Each row was made from one path, in order. Every step used is in the known rows, and no mark comes twice. Write each row's path.
In the rows, 128 means zero.
Known rows
geso vepet rosut: [140  77 140  70 190 108 167 116 135 107 132 174  64 136 151 164 116 142
 102 136 186 128 136 129 117 157 128 119 103]
geso vepet sado moro: [112 128 131 121 142  65 123  83 166 115 152 152  83 109 127  98 110 161
 120 121 174 122 136  72 117 182 167 138 149]
moro losad: [105 125 102  69 122 130 118 112 136 137 139 173 101  79 146 148 118 168
 122 148 128 145 117 131 152 173 126  84 106]
losad lepos: [131 118 104  49 153 131 101  78 122 109 128 125 141 118 105 143 154 117
  99  79 165 162 129 143 115 171 139 125  95]
geso vepet: [131 100 132  96 174  90 155  97 137 105 130 167  71 115 130 139 109 156
  94 161 172 128 134  94 128 172 141 126 140]
rosut vepet sado geso buniz nazus: [ 84 118 124  90 135 119  98 139 181 109  84 172  28 116 129  99 112 195
  92 122 127 139 100 148 116 158 136 154 141]
tabaz moro: [134 101 105  92 157 132 130  99 116 118 150 111 190 129 102 159 163 166
 101 122 137 131 127 172 103 191 151 132 131]
tabaz moro vepet rosut geso: [117 120 124  84 192 142 161 128  86 113 146 119 154 186 133 186 138 165
 100 107 134 146 124 226 123 156 155 105 114]
sado moro losad lepos: [126 144 113  61  90 106  83  82 143 148 143 124 146 105  93 141 158 121
 106  69 149 125 132 101 129 185 115  88 104]
sado moro: [162 106 129  79  83 105  98  92 148 144 142 121 144 148  86 113 155 135
 106  93 150 101 131 118 114 173 115 141 140]
vepet sado moro: [122 126 118 112  83  91  76  88 177 131 165 131 130 121 116  68 135 167
 152  84 147 122 125 120 105 178 168 161 147]
buniz geso vepet rosut: [166  93 149  98 211  92 170  80 134 117 121 189  55 134 110 133 105 120
 146 138 124 134 105 107 101 167 138 127 132]
buniz geso vepet: [160 109 145 117 200  76 161  66 135 115 119 181  60 118  95 115 101 129
 140 153 113 135 104  84 109 175 147 132 157]
rosut vepet: [132 109 136  87 137 125 140 152 146 112  81 164  84 130 108 131 115 174
  99 103 148 138 115 183 167 155 106 131 123]
buniz geso vepet moro: [150 117 148 127 194  69 171  88 111 112 108 179  66 136  96 111 103 136
 139 132 110 135 103  90 124 153 150 121 153]
buniz geso rosut lepos: [173 103 138 122 130 119 142  80 154 115 159 168 102 145 120 113 113 153
 146 180  99 164  94 115  99 155 148 128 123]
sado geso vepet: [115  92 133  77 156 102 136  89 158 136 100 161  20 107 143 143 122 133
  66 190 139 119 127  62  84 156 139 149 138]
buniz nazus: [157  58  92  91 163 154 101 114 133 121 143 161  68 114 164 109 145 204
  85 155 145 125 140 138 101 171 125 143 163]
tabaz moro losad: [101 128  95  86 152 134 127 102 120 128 156 125 181  93 120 172 155 171
 109 129 127 139 124 156 124 199 145  91 112]
rosut geso vepet sado moro: [122 154 143 100 171 105 136  86 136 119 173 161 111 179 154 134 128 190
 106  88 133 148  97  98 116 159 186 125 130]
rosut geso buniz nazus: [125 115 118  42 173 160 104  97 114 102 158 181  92 211 144 156 145 216
  60 134  95 153  68 152  81 153 167 132 134]
vepet moro losad: [ 95 129 113  96 112 115 139 156  85 128 115 154 112 132 144 133 129 176
 116 100 126 142 118 154 171 125 132  81 106]
geso rosut vepet: [137  88 142 109  92 155 160 143 152 124 149 170 104 177 191 142 131 178
  94 133 150 152 119 180 147 134 120 119 103]
sado moro vepet: [147 124 137  94 100  90 115 108 124 138 125 122 104 172  88 120 123 137
 101 108 142 109 140 151 142 154 119 125 154]
buniz geso: [173 100 135 102 167 105 138  75 135 125 122 173  93 131  88 105 119 134
 154 141  94 138  97 123 105 169 142 144 152]
tabaz moro losad lepos: [ 92 142  88  73 163 136 117  89 113 125 153 111 194  88 113 182 166 151
 103 100 139 154 126 152 121 204 148  82  93]

Write each row's path
[162 100 151 125 143 125 165  98 148 127 133 182  85 164 137 118 117 145
 141 135  98 151  93 143 122 149 133 128 133]
buniz geso rosut vepet
[160  70 122  46 135 147 123 142 151 102 141 149 104 129 117 157 126 163
 122 150 167 154 117 180 106 145 117 119  65]
vepet rosut lepos
[106 119 126 118 165  76 134  91 160 103 148 168  69 101 144 103 100 173
 125 144 170 137 132  89 121 178 176 140 144]
geso vepet sado
[ 81 104 102  81 120 116  64  86 185 119 135 166  41 112 152  83 127 183
 106 164 114 135  99 105  53 169 181 176 153]
vepet sado geso buniz nazus
[110 137 138 113 105  98 108 139 174 120 104 149  96 124 104  89 118 180
 126  65 151 132 116 159 154 164 128 144 135]
rosut vepet sado moro
[106  99 135  89 149  97 144 111 134 132  87 156  26 123 149 136 125 137
  63 165 138 121 127  71  97 133 139 138 134]
sado geso vepet moro
[ 90 148 128  90 132 115 143 175 108 111  68 157  94 126 115 141 119 171
  96  57 143 156 110 180 198 128 103  81  94]
rosut vepet moro losad lepos
[ 99 102 135  91  93 144 145 139 156 150 104 164  43 145 197 150 138 156
  70 156 117 140 114 119 115 116 121 115 100]
sado geso rosut vepet moro losad
[ 91 139 122 101 171  82 157 122  99 107 114 160  79 108 139 152 112 152
  91 110 168 146 133  93 160 147 143  74 108]
geso vepet moro losad lepos
[125 144 145  97 186 120 167 119  92 112 146 167 105 196 160 158 129 192
  84  93 131 155  95 124 139 130 172 106 119]
rosut geso vepet moro
[158 107 153 132 137 118 172 115 130 124 124 179  90 176 140 116 119 150
 140 118  96 152  95 147 130 132 134 124 130]
buniz geso rosut vepet moro
[151 119 140  75 105 100 115 126 134 128 130 118 100 169  84 138 119 137
 105 109 153 118 138 162 134 146 112 113 117]
sado moro vepet rosut lepos
[119 121 139 103 127 114 154 185 110 108  66 157  88 154 109 125 117 183
  96  70 143 141 112 193 188 123 107 119 119]
rosut vepet moro
[ 93 135 123 117 143  93 125 126 123 106 129 149  58 148 142  94  74 177
 136 143 135 150 132 189 155 145 170 135 155]
moro vepet sado
[ 90 145 105  82 121 118 127 142  80 120 114 143 126 123 137 141 140 155
 109  69 138 158 122 149 166 128 134  73  87]
vepet moro losad lepos
[ 82 127 131 120 130 106 129 122 140 120 130 153  33 160 179 102  83 166
 115 171 125 151 131 167 132 129 172 139 147]
moro vepet sado geso rosut
[149  90 119 107  73 153 129 119 162 109 188 144 127 148 165 134 124 191
 102 197 148 169 121 139 117 143 145 116  94]
geso rosut lepos
[ 84 122 123  77 157  97 136 103 133 133  87 153  31 103 151 151 130 126
  64 148 139 134 127  59 104 140 138 111 111]
sado geso vepet moro losad lepos
[122 107 143 124  70 138 138 134 173 128 163 155 113 177 190 115 132 181
 113 103 151 147 121 164 140 139 138 128 110]
geso rosut vepet sado moro
[128  85 125  86  86 147 118 106 179 135 137 145  60 132 170 138 135 157
  71 215 125 150 118  93  74 135 137 142 104]
sado geso rosut lepos
[ 96 140 132 101 127 115 151 187 112 116  69 166  84 128 123 136 111 185
 102  75 136 147 110 182 202 127 103  87 104]
rosut vepet moro losad
[159  81 138  33 169 170 151 134 120 125 154 170 117 202 172 178 150 159
 116  83 144 150  99 199 105 130 132 123  69]
vepet rosut geso
[112 109 139 120  84 150 167 167 129 125 138 168 107 178 202 147 129 185
  96 112 141 157 118 180 171 112 121  91  90]
geso rosut vepet moro losad
[100 147 110 108  83  92  72  91 179 141 167 141 127  98 129  77 133 170
 157  89 138 129 122 110 120 184 165 130 134]
vepet sado moro losad
[150 111 149 138 138 116 155  97 158 124 141 183  86 159 144  99 113 154
 155 125  97 157  92 141 119 152 148 136 134]
buniz geso rosut vepet sado
[134 135 119  76  82 106  94  97 149 156 148 136 134 112 100 132 146 141
 113 102 138 108 128 104 134 181 112  98 123]
sado moro losad
[172  89 143 119 138 125 155  75 140 129 156 176  99 166 145 117 123 137
 147 152  96 148  99 128 100 154 147 136 134]
buniz geso rosut
[115 123 115 103 175 118 148 117  93 109 134 110 152 155 106 162 130 167
  96 135 132 137 136 201 133 173 153 115 144]
tabaz moro vepet
[117 101 139 124  86 148 146 140 169 123 160 167 101 167 205 119 124 189
 117 118 148 158 119 176 141 137 144 130 107]
geso rosut vepet sado
[133 125 147  53 117 112 119 117 117 129 132 138 100 219  99 156 125 139
  89  88 135 117 112 175 120 141 124 115 122]
sado moro vepet rosut geso buniz
[109 156 141  91 184 117 165 123  93 117 148 176 103 180 165 165 126 194
  90  95 124 160  92 115 148 132 168  87 110]
rosut geso vepet moro losad
[118 106 119  84 185 133 156 128  94 111 136 114 148 167 123 177 134 156
 104 118 144 137 136 227 125 163 144 112 118]
tabaz moro vepet rosut
[140 121 141 131 194  69 145  62 150 111 131 184  60 111 105  90  94 140
 162 143 111 140 101  79 104 183 170 143 161]
buniz geso vepet sado
